Each row was made from one small tree. The marks that hang from a mark follow it in brackets, in alphabetical order. Every link used is in the known rows. Write each row's tree.
Known rows:
vulan{zefo{puzu safo{savo{galop napiz}}}}: [-2.16 -0.39 -7.29 -0.62  1.38 -2.62  0.79 -0.66 -1.18 -0.32  0.21  0.55
 -1.25 -0.78 -0.13  0.11 -0.14  1.21 -0.74 -0.85  2.18 -1.38  1.58]
puzu{zefo{safo{savo{galop napiz}} vulan}}: [-3.76 -0.37 -6.93 -0.28  1.43  0.21  0.85 -1.50 -2.57 -0.17  0.60  2.47
 -2.64 -2.05 -0.87 -1.38 -0.61  1.65  0.03 -2.25 -2.09 -1.24  1.59]
safo{savo{galop}}: [-0.26 -0.15 -2.84 -0.17 -0.52 -1.25  1.53 -0.94 -1.06 -0.17  0.02  0.43
 -1.51 -0.68 -0.13  0.29 -0.89  0.50 -0.11 -0.63  1.16 -0.23  0.53]
vulan{zefo{safo{savo}}}: [-0.35 -0.55 -4.40 -1.65  0.50 -1.79  1.59 -0.07 -0.56 -0.57  0.66  0.11
  3.49  0.10 -0.01 -1.08 -1.28  0.08 -1.48  0.38  2.86 -0.64  0.33]
savo{napiz safo}: [-0.53  1.10 -1.40 -0.30  0.23 -0.27 -0.55 -0.60  0.41  0.17 -0.96  0.54
 -1.51 -1.08  0.06 -1.05  1.11  1.47  1.10 -1.20 -1.15 -0.31  1.11]
vuded{safo vulan{zefo}}: [-0.23 -0.59 -2.45 -2.37 -2.13 -2.40  0.74 -0.69 -2.72 -0.73 -0.17 -1.30
  3.37 -0.37 -0.08  0.29  0.12  0.29 -0.60  0.40 -0.48 -1.09 -0.51]
zefo{puzu safo vulan}: [-3.33 -0.65 -4.44  0.81  1.82  0.50  0.60  0.29 -1.48  0.71  1.60  1.24
 -2.51 -0.28  0.29 -0.17 -0.16  0.49 -0.04  0.81 -1.21 -1.90 -0.22]
vuded{vulan{zefo{puzu safo{savo{galop napiz}}}}}: [-3.00 -0.67 -7.67 -0.76 -0.01 -2.64  0.51 -1.09 -2.89 -0.22  0.19  0.74
 -1.04 -1.33  0.14  0.56 -0.38  1.23 -0.66 -0.07  1.28 -1.84  1.43]
zefo{puzu safo{savo{galop}} vulan}: [-3.69 -0.77 -7.40  0.63  1.31 -0.76  2.10 -0.68 -2.55  0.47  1.61  1.66
 -4.18 -0.89  0.16  0.15 -1.07  1.02 -0.12  0.05  0.01 -2.04  0.34]
vuded{safo{savo{galop napiz}} vulan{zefo{puzu}}}: [-1.72 -0.79 -6.95 -1.66 -1.60 -2.92  1.38 -1.63 -4.12 -0.48 -0.40 -0.49
  0.03 -1.51  0.29  1.40 -0.20  1.58 -0.80 -0.30  0.47 -1.99  1.13]
bimep{pifi{rasil} puzu{zefo{safo{savo}}} vulan}: [-3.06 -2.03 -5.57 -1.70 -0.62  0.90 -2.36  1.61  1.49 -1.72  1.22  1.43
 -1.98  0.37  0.96 -2.56 -5.39  0.38 -2.91 -0.67 -0.20  0.53  0.60]
vulan{zefo}: [-0.85 -0.12 -1.06 -1.52  0.23 -1.29  0.55  0.17  0.78 -0.68 -0.14 -1.05
  2.52  0.58 -0.06 -0.04  0.84 -0.15 -0.61 -0.66  1.18 -0.21 -0.09]
bimep{vulan}: [-1.05 -0.83 -0.24 -0.45 -0.90 -0.12 -1.58  0.21  1.09 -0.02  0.29 -0.12
 -1.16  0.00  0.43  0.48 -0.60 -0.14 -0.26  2.58 -1.34  0.06  0.14]
puzu{zefo{safo{savo} vulan}}: [-2.81 -0.95 -4.91 -0.21  0.87  1.16  1.36 -0.55 -2.08 -0.39  1.57  2.11
  0.85 -1.17 -0.24 -1.76 -1.89  0.68 -1.23  0.20 -1.10 -1.24  0.21]
pifi{bimep{vulan} rasil}: [-6.33 -1.05 -1.63 -1.27 -2.38  0.65 -3.52  0.25  1.64 -0.63 -0.16 -0.23
 -1.66  2.04  0.53 -0.72 -1.16  0.09 -0.45  2.01 -0.68  0.95 -0.06]
zefo{puzu safo{savo{galop napiz}} vulan}: [-3.97 -0.44 -8.28  0.57  2.00 -0.39  1.64 -1.01 -2.48  0.76  0.95  1.84
 -4.79 -1.39  0.11  0.02 -0.36  1.61  0.33 -1.42 -0.57 -2.06  1.71]
vulan{zefo{puzu safo}}: [-1.64 -0.47 -3.43 -0.54  1.12 -1.68 -0.29  0.61 -0.10 -0.29  0.83  0.00
  1.05  0.37 -0.02  0.10  0.07  0.13 -1.12  1.41  1.50 -1.06 -0.30]
safo{savo}: [ 0.22 -0.44 -1.80 -0.18 -0.25  0.21  1.56 -0.32 -0.62 -0.05  0.28  0.32
  1.28 -0.20  0.54 -0.21 -1.50  0.13 -0.95  0.34  1.72 -0.31  0.42]
bimep{pifi{rasil} puzu vulan{zefo{safo{savo}}}}: [-3.09 -1.92 -7.06 -3.29 -0.04 -1.37 -0.89  1.89  2.42 -1.56  0.89 -0.49
 -0.37  1.62  1.36 -2.00 -4.16  0.01 -2.72 -1.90  2.25  0.09  0.74]
pifi{rasil}: [-2.39 -0.30 -0.96 -0.12 -0.67  0.41 -0.73 -0.36  0.96 -0.35 -0.11 -0.04
 -0.35  1.05  0.09 -0.79 -0.78  0.41 -0.94 -0.74  0.46  0.17  0.01]
zefo{puzu safo}: [-0.83 -0.37 -2.50  1.01  0.84 -0.37 -0.83  0.44 -0.87  0.37  1.04  1.04
 -1.48 -0.25  0.03  0.06 -0.61  0.31 -0.43  2.08  0.36 -0.90 -0.26]
bimep{puzu}: [ 0.15 -0.59 -0.49 -0.43  0.10  0.17  0.80  0.68 -0.33 -0.31  0.08 -0.10
 -2.83  0.04  0.57 -0.06 -0.63 -0.20  0.08 -2.40  0.05  0.44  0.07]

Write each row's tree:
[-1.50 -0.96 -5.28 -0.67  0.88 -1.55  1.30  0.32 -0.65 -0.49  1.08  0.26
  2.21  0.10  0.46 -0.27 -1.49  0.29 -1.93  1.78  3.24 -1.29  0.11]	vulan{zefo{puzu safo{savo}}}
[-2.42 -0.83 -3.99 -0.61 -0.24 -1.81 -0.59  0.20 -1.78 -0.29  0.82  0.08
  1.19 -0.10  0.27  0.38 -0.19  0.15 -1.07  2.09  0.56 -1.51 -0.39]	vuded{vulan{zefo{puzu safo}}}
[-6.54 -2.38 -5.02 -1.64 -2.32  1.30 -2.69  0.65  0.11 -1.71  0.87  1.71
 -2.68  0.96  0.62 -2.49 -4.17  0.35 -2.10  1.12 -0.35  1.10  0.22]	pifi{bimep{puzu{zefo{safo{savo}}} vulan} rasil}
[-4.62 -1.50 -7.27 -1.45  1.28  1.78  0.51  1.22 -0.39 -1.40  1.46  1.82
 -1.83  0.29  0.74 -2.99 -4.30  0.75 -2.31 -4.77 -0.37 -0.54  0.44]	bimep{pifi{rasil} puzu{zefo{safo{savo} vulan}}}
[-1.47 -1.70 -1.77 -0.67 -0.53  0.37 -2.44  0.89 -0.01 -0.92  1.05  1.39
 -3.40 -0.84  0.01 -1.27 -2.15  0.01 -0.92  1.53 -2.64  0.52 -0.02]	bimep{puzu{zefo{safo}} vulan}
[-8.28 -1.34 -5.09 -1.29 -0.27  1.91 -1.39  0.60 -1.29 -1.14  0.85  1.78
 -3.73  1.16 -0.10 -2.78 -1.56  0.50 -0.64 -3.38 -2.31  0.46 -0.45]	pifi{bimep{puzu{zefo{safo vulan}}} rasil}
[-6.15 -1.64 -2.27 -1.60 -2.33  0.79 -2.48  0.99  1.39 -0.83 -0.02 -0.31
 -4.51  2.12  1.13 -0.91 -1.76 -0.14 -0.48 -0.33 -0.71  1.41 -0.04]	pifi{bimep{puzu vulan} rasil}
[-5.88 -1.13 -4.23 -1.15  0.40  1.36 -0.70  0.97 -2.21 -0.75  0.94  1.81
 -3.32  0.13 -0.20 -2.03 -0.76  0.09  0.26 -2.48 -2.60  0.23 -0.43]	pifi{bimep{puzu{zefo{safo vulan}}}}
[-3.18 -1.07 -6.29  0.53  1.58  0.74  2.23 -0.05 -2.07  0.51  1.88  1.48
 -1.53 -0.52  0.76 -0.34 -1.70  0.63 -0.96  1.08  0.51 -2.01  0.22]	zefo{puzu safo{savo} vulan}
[-2.19 -1.34 -5.70 -0.71 -0.52 -1.66  1.07 -0.15 -2.30 -0.34  1.12  0.47
  2.50 -0.44  0.75  0.13 -1.69  0.27 -1.92  2.36  2.39 -1.82  0.07]	vuded{vulan{zefo{puzu safo{savo}}}}
[-1.43 -0.63 -5.91 -1.72 -0.07 -1.43  1.05 -0.79 -2.17 -0.32  0.03  0.34
  2.96 -0.86  0.24 -0.80 -0.78  0.70 -1.01 -0.43  1.53 -1.11  1.63]	vuded{vulan{zefo{safo{savo{napiz}}}}}
[-1.80 -0.65 -6.08 -0.73  1.61 -1.10  0.91 -0.11 -0.57 -0.26  0.47  0.35
  1.49 -0.38  0.50 -0.27 -0.71  0.87 -1.47  0.32  2.61 -1.37  1.53]	vulan{zefo{puzu safo{savo{napiz}}}}
[-3.16 -0.51 -3.09 -0.04  1.09  1.10 -0.20 -0.24 -1.50 -0.24  1.27  1.92
 -0.54 -0.87 -0.75 -1.57 -0.42  0.53 -0.42 -0.09 -3.05 -0.91 -0.27]	puzu{zefo{safo vulan}}
[-0.64  0.16 -3.92 -0.11  0.30 -0.81  1.10 -1.30 -1.10  0.07 -0.68  0.60
 -2.11 -1.14 -0.12  0.19 -0.19  1.09  0.33 -2.21  0.59 -0.30  1.90]	safo{savo{galop napiz}}
[-5.95 -1.12 -1.44 -1.07 -1.72  1.68 -2.25  0.68  0.11 -1.70 -0.24  0.69
 -2.42  1.35  0.16 -1.76 -1.47  0.21 -1.05 -2.80 -0.69  1.48 -0.37]	pifi{bimep{puzu{zefo}} rasil}
[-2.45 -0.85 -4.71 -1.25  2.24  1.09 -0.48  1.94 -0.81 -0.80  1.29  1.60
 -2.85 -0.53  0.13 -2.07 -1.93  0.15 -0.55 -4.33 -2.44 -0.41 -0.06]	bimep{pifi puzu{zefo{safo vulan}}}
[ 0.28 -0.56 -4.40 -1.02 -2.85 -2.22  1.73 -1.80 -4.51 -0.18 -0.05  0.18
 -0.59 -1.53 -0.10  0.74 -1.43  0.95 -0.23  0.27 -0.42 -1.06  0.07]	vuded{safo{savo{galop}} vulan}
[-1.48 -1.12 -5.99 -1.61 -2.26 -3.30  1.80 -1.27 -4.06 -0.67  0.25 -0.62
  0.75 -0.98  0.35  1.51 -0.86  1.00 -1.33  0.90  1.01 -2.14 -0.17]	vuded{safo{savo{galop}} vulan{zefo{puzu}}}
[-1.63 -0.58 -6.29 -1.65 -1.05 -3.41  1.35 -1.09 -2.69 -0.54  0.42  0.41
  0.87 -0.81 -0.43 -0.23 -0.89  0.47 -0.59 -0.05  1.42 -1.01  0.42]	vuded{vulan{zefo{safo{savo{galop}}}}}
[-6.80 -1.75 -4.89 -3.00 -1.57 -1.35 -2.63  1.24  1.36 -1.34  0.33 -0.52
 -2.43  2.44  0.54 -1.76 -1.53 -0.17 -1.01 -0.40  0.39  1.07 -0.06]	pifi{bimep{puzu vulan{zefo{safo}}} rasil}
[-3.32 -0.89 -7.14  0.53  2.31  1.10  1.85 -0.38 -1.94  0.77  1.20  1.63
 -1.88 -1.02  0.73 -0.41 -1.06  1.26 -0.55 -0.35  0.14 -2.09  1.47]	zefo{puzu safo{savo{napiz}} vulan}
[-3.09 -1.18 -2.07 -0.47  0.74  1.90  0.98  0.47 -1.21 -0.68  0.75  0.93
 -3.05 -0.71  0.29 -0.91 -0.66  0.22 -0.41 -3.31 -2.75 -0.32 -0.17]	bimep{puzu{zefo{vulan}}}
[-1.65 -0.51 -2.35 -1.27  0.30  0.46 -0.91  1.75  1.65 -0.98 -0.07 -0.34
 -2.54  1.53  1.02 -1.22 -2.29  0.05 -1.02 -4.86  0.75  0.67  0.20]	bimep{pifi{rasil} puzu}
[-2.01 -0.60 -6.29 -0.65  0.51 -3.01  1.17 -0.33 -1.25 -0.45  0.78  0.44
 -0.51 -0.32 -0.13  0.32 -0.79  0.62 -1.14  0.63  2.59 -1.36  0.15]	vulan{zefo{puzu safo{savo{galop}}}}
[-7.80 -2.04 -6.80 -1.97 -1.56 -0.91 -2.12  0.53  1.06 -1.05  0.96  0.01
  0.58  2.12  1.07 -1.00 -2.64  0.37 -2.40  3.63  2.58 -0.40  0.07]	pifi{bimep{vulan{zefo{puzu safo{savo}}}} rasil}
[-0.33 -1.10 -1.78 -1.49  0.08  0.07 -1.78  2.35  1.83 -0.57  0.32 -0.49
 -3.72  0.44  1.35 -0.08 -2.21 -0.49 -0.39 -1.52 -0.85  0.54  0.45]	bimep{pifi puzu vulan}
[-4.52 -1.31 -5.45 -1.84  0.44 -1.46 -3.66  1.85  3.15 -1.02  1.00 -0.47
 -0.10  1.83  0.85 -0.87 -2.22  0.32 -2.28  1.72  1.11 -0.89  0.05]	bimep{pifi{rasil} vulan{zefo{puzu safo}}}
[-3.47 -1.50 -3.59 -3.21 -0.27 -0.95 -1.93  2.20  3.52 -1.61  0.11 -1.60
 -1.50  2.03  1.39 -0.97 -2.17 -0.23 -1.80 -2.86  0.73  0.55  0.35]	bimep{pifi{rasil} puzu vulan{zefo}}
[-0.65 -0.43 -6.23 -2.51 -1.86 -3.21  1.79 -1.94 -3.87 -0.61 -0.82 -0.71
  1.22 -1.49 -0.19  0.56 -0.06  1.42 -0.35 -1.82  0.12 -1.28  1.34]	vuded{safo{savo{galop napiz}} vulan{zefo}}
[-2.17 -1.07 -2.80 -1.73  0.56 -1.20 -2.47  2.13  2.76 -0.77  0.52 -1.25
  0.54  0.97  1.24  0.78 -0.97 -0.24 -1.43  1.62  0.74 -0.82  0.09]	bimep{pifi vulan{zefo{puzu}}}
